Known rows, with every step that occurs:
c-j: [ -2 -11  14   5 -16 -16  -1  17  -5  12  54 -47  -4 -15  15  16  43 -32
  30  13  14   3]
r-w: [  2   6   8 -25   5  11 -16   9   1  -4  -3 -15   2  -5 -18   2  41 -13
  21   6   2  -5]
f-t-j: [-36  -1  27 -21 -41  13  15   8 -45   2  -1 -46 -34  29 -50  10  54 -34
  13  33   4  27]
t-k: [ 13 -51  37 -14 -50  -7   6   8 -29  35  17  -5  -1  33 -26  45  16 -25
 -12  20   0 -80]
r-c-m: [-25 -21   9  21  44  -6 -36   3  15 -29  42 -31 -10  -8  18   3 -26  -9
   7 -15  14  -4]
w-r-c-m-t: [ 16 -22 -15  15  -3  -6 -23 -40 -37 -43   1  40  -7   0  14   4 -50  25
  -8  10  -8   8]
m-w-j: [-11  36  11 -19 -33   5  77  26  37  54   2  -4 -17  -5  25  43  12   7
 -16  32  21  48]
t-r-c: [-29 -11  19  28  29   5 -24  30  27  -6 -15 -25  20  17  -4  -6 -60   6
 -14 -42 -14 -21]
k-t-r-c-v: [ 25 -29  13  27  44 -31   3   0  19  39  15 -30  15 -17  19  -9 -20 -23
   8 -42  -3 -34]
t-r: [ -7  10   9  17 -10  -5 -31  11  -8  14 -13  -9  15  23 -13   2  13  -1
  -7 -15 -15 -43]
w-j: [ -9   1  21  -4 -23  -7  34  25   9  50  14 -28 -12   4   1  20  14  -5
   0  11  15  22]
c-r: [ 11 -18   0  -2  13  -5  13   9 -20   7  18  14  -4   4  19 -20  23 -12
  23   1  -7 -24]
f-t: [  9 -32  55 -13 -26  11 -36   3 -74 -35  13 -26 -39  39 -21   9  42 -15
   1  52  18 -20]
w-r: [ 34   1   5   3 -16  10 -10  12 -10  13  -6  10  -9  19 -31 -16  11   1
   6  13 -18 -28]
v-c: [  0 -57  58  -9   9  -5 -39  40   7   5  54 -41 -16 -35  30 -32  31 -30
   6  16  32  -9]
w-r-c: [  5 -19  16  17  25  17  -6  30  25  -8  -9 -11   0  14 -19 -19 -61   8
  -3 -20 -18  -9]
k-t-r: [ 15 -15  -8  18 -49  -5 -37  -7 -32  25 -41  -6   2  32 -26 -18  60  14
   8 -19 -19 -48]
w-r-c-m-t-j: [-29  10 -32   1 -24   0  25 -26 -14  -6 -14  11  -7  -1 -26   5 -22   0
   6  -1 -21  50]
w-m-t: [ 41  -1 -20  -9 -38   8 -21 -46 -69   3   3  52  -3   8   2   6  -2  21
 -11  13  15 -11]
k-t-r-w: [ -2  13 -21  -4 -30   3 -29 -10  -5  -3 -66  -3  14  19 -42 -18  63  17
  10 -18 -23 -18]
m-t-j: [ -8  -3  -5 -22 -50   4  31 -15 -46  34   7   2  -9  -3 -17  15  28 -22
  22  14  -5  27]
k-t-r-c-m-w: [-18  25 -22   9  -6   6  10  -8  35 -12 -19   9 -10  -1  29  17   3  25
 -15  -1   4  14]

Rows:
[ 22   3  -6  26  53 -27   5 -22  12  22  12   6  29 -19  23   5 -68  -6
 -20 -39   1 -17] | w-m-t-r-c-v
[ 14   2 -33 -18 -15   2 -10 -45 -36 -33 -25  64   7 -15  10 -28  -2  30
 -18  10   8  24] | v-c-r-w-m-t
[ 31  36  -6 -12 -26  22  33  13  16  16 -18  34 -13   9  -7   8   9  13
  -9  33 -13  -2] | m-w-r
[  1  44 -31 -16   2  19 -22 -16   3   1 -15   9   7   7 -37  -9  27   9
  -6 -12  15  -1] | r-w-m
[-13  -8   3  25   6  -6  11  27  35 -14  16 -39   7  -6  -3  -3 -33  -7
  10 -10 -11  23] | w-r-c-j
[ 24  20 -48 -18 -21   7  -1 -57 -50 -23 -32  73  10   4  -4  -9  -1  34
 -10   6  -2  12] | c-r-w-m-t
[ 29  17 -34 -21 -31  12 -18 -52 -53 -15 -22  55   5   3 -11   4   4  27
 -10  10   9   7] | r-w-m-t
[-18 -12   4 -20  29  -3  -2  16  26 -29  -7   2   7 -27  11 -42  30  -7
  12   3  -1  18] | v-c-r-w
[-24  24   5 -18 -14  -3  37  19  29  27 -18 -24  -2  -2 -17  18  20   3
   0   8   6  46] | r-w-j
[-17  31 -31  -1 -10  -8 -32 -37 -12 -42 -47  32  21   6 -16   9  11  24
 -11  -2 -21   3] | c-m-t-r-w
[ -6  48 -50 -13  14  13  -1 -21   7 -10 -28  30  13   7 -27 -26  21  17
  -5 -18   2   5] | c-r-w-m
[-33  41 -11   9  19   6  16   3  49 -19  -1   7  -1  -7  37  31 -26  16
 -25   2   7  17] | t-r-c-m-w
[ 30 -34  37  11  73 -24  12  15  24  40  65 -41   7 -37  37   7 -37 -47
  17 -23  17 -24] | r-c-v
[ 36   4  15   8  59 -12  46  13  50  34  29  -6   6 -32  30  10 -51 -24
  -3  -9   0  -4] | m-w-r-c-v
[-15  16  -4  16   0   2  39  28  53 -11   9 -24   5 -11  12  12 -35   1
   0   1  -6  40] | m-w-r-c-j
[-13 -20  10  25   9   2 -21   3  -6 -18 -26   8  23  16   6   0 -75  22
 -20 -29 -17 -12] | m-t-r-c
[-15  -6  -7  27  37  -3 -27   0  23 -36  13 -11  -9   2  -4  -9 -41   7
  -3 -13  -6   0] | w-r-c-m
[-18  23  -1  -4  21  10  20   7  42 -13  26   1 -16 -18  46  33 -15   3
  -9  14  21  22] | r-c-m-w
[ -6  10 -15 -20  20   3  11   2   5 -16 -17  15   8  -4  -6 -18  32  -5
  23  -1 -14   3] | c-r-w
[ -4 -47  24  -3  24 -13  -2  27   6  -9  31  -3  -6 -27  40 -49  20 -16
  11   7  10  -4] | v-c-r
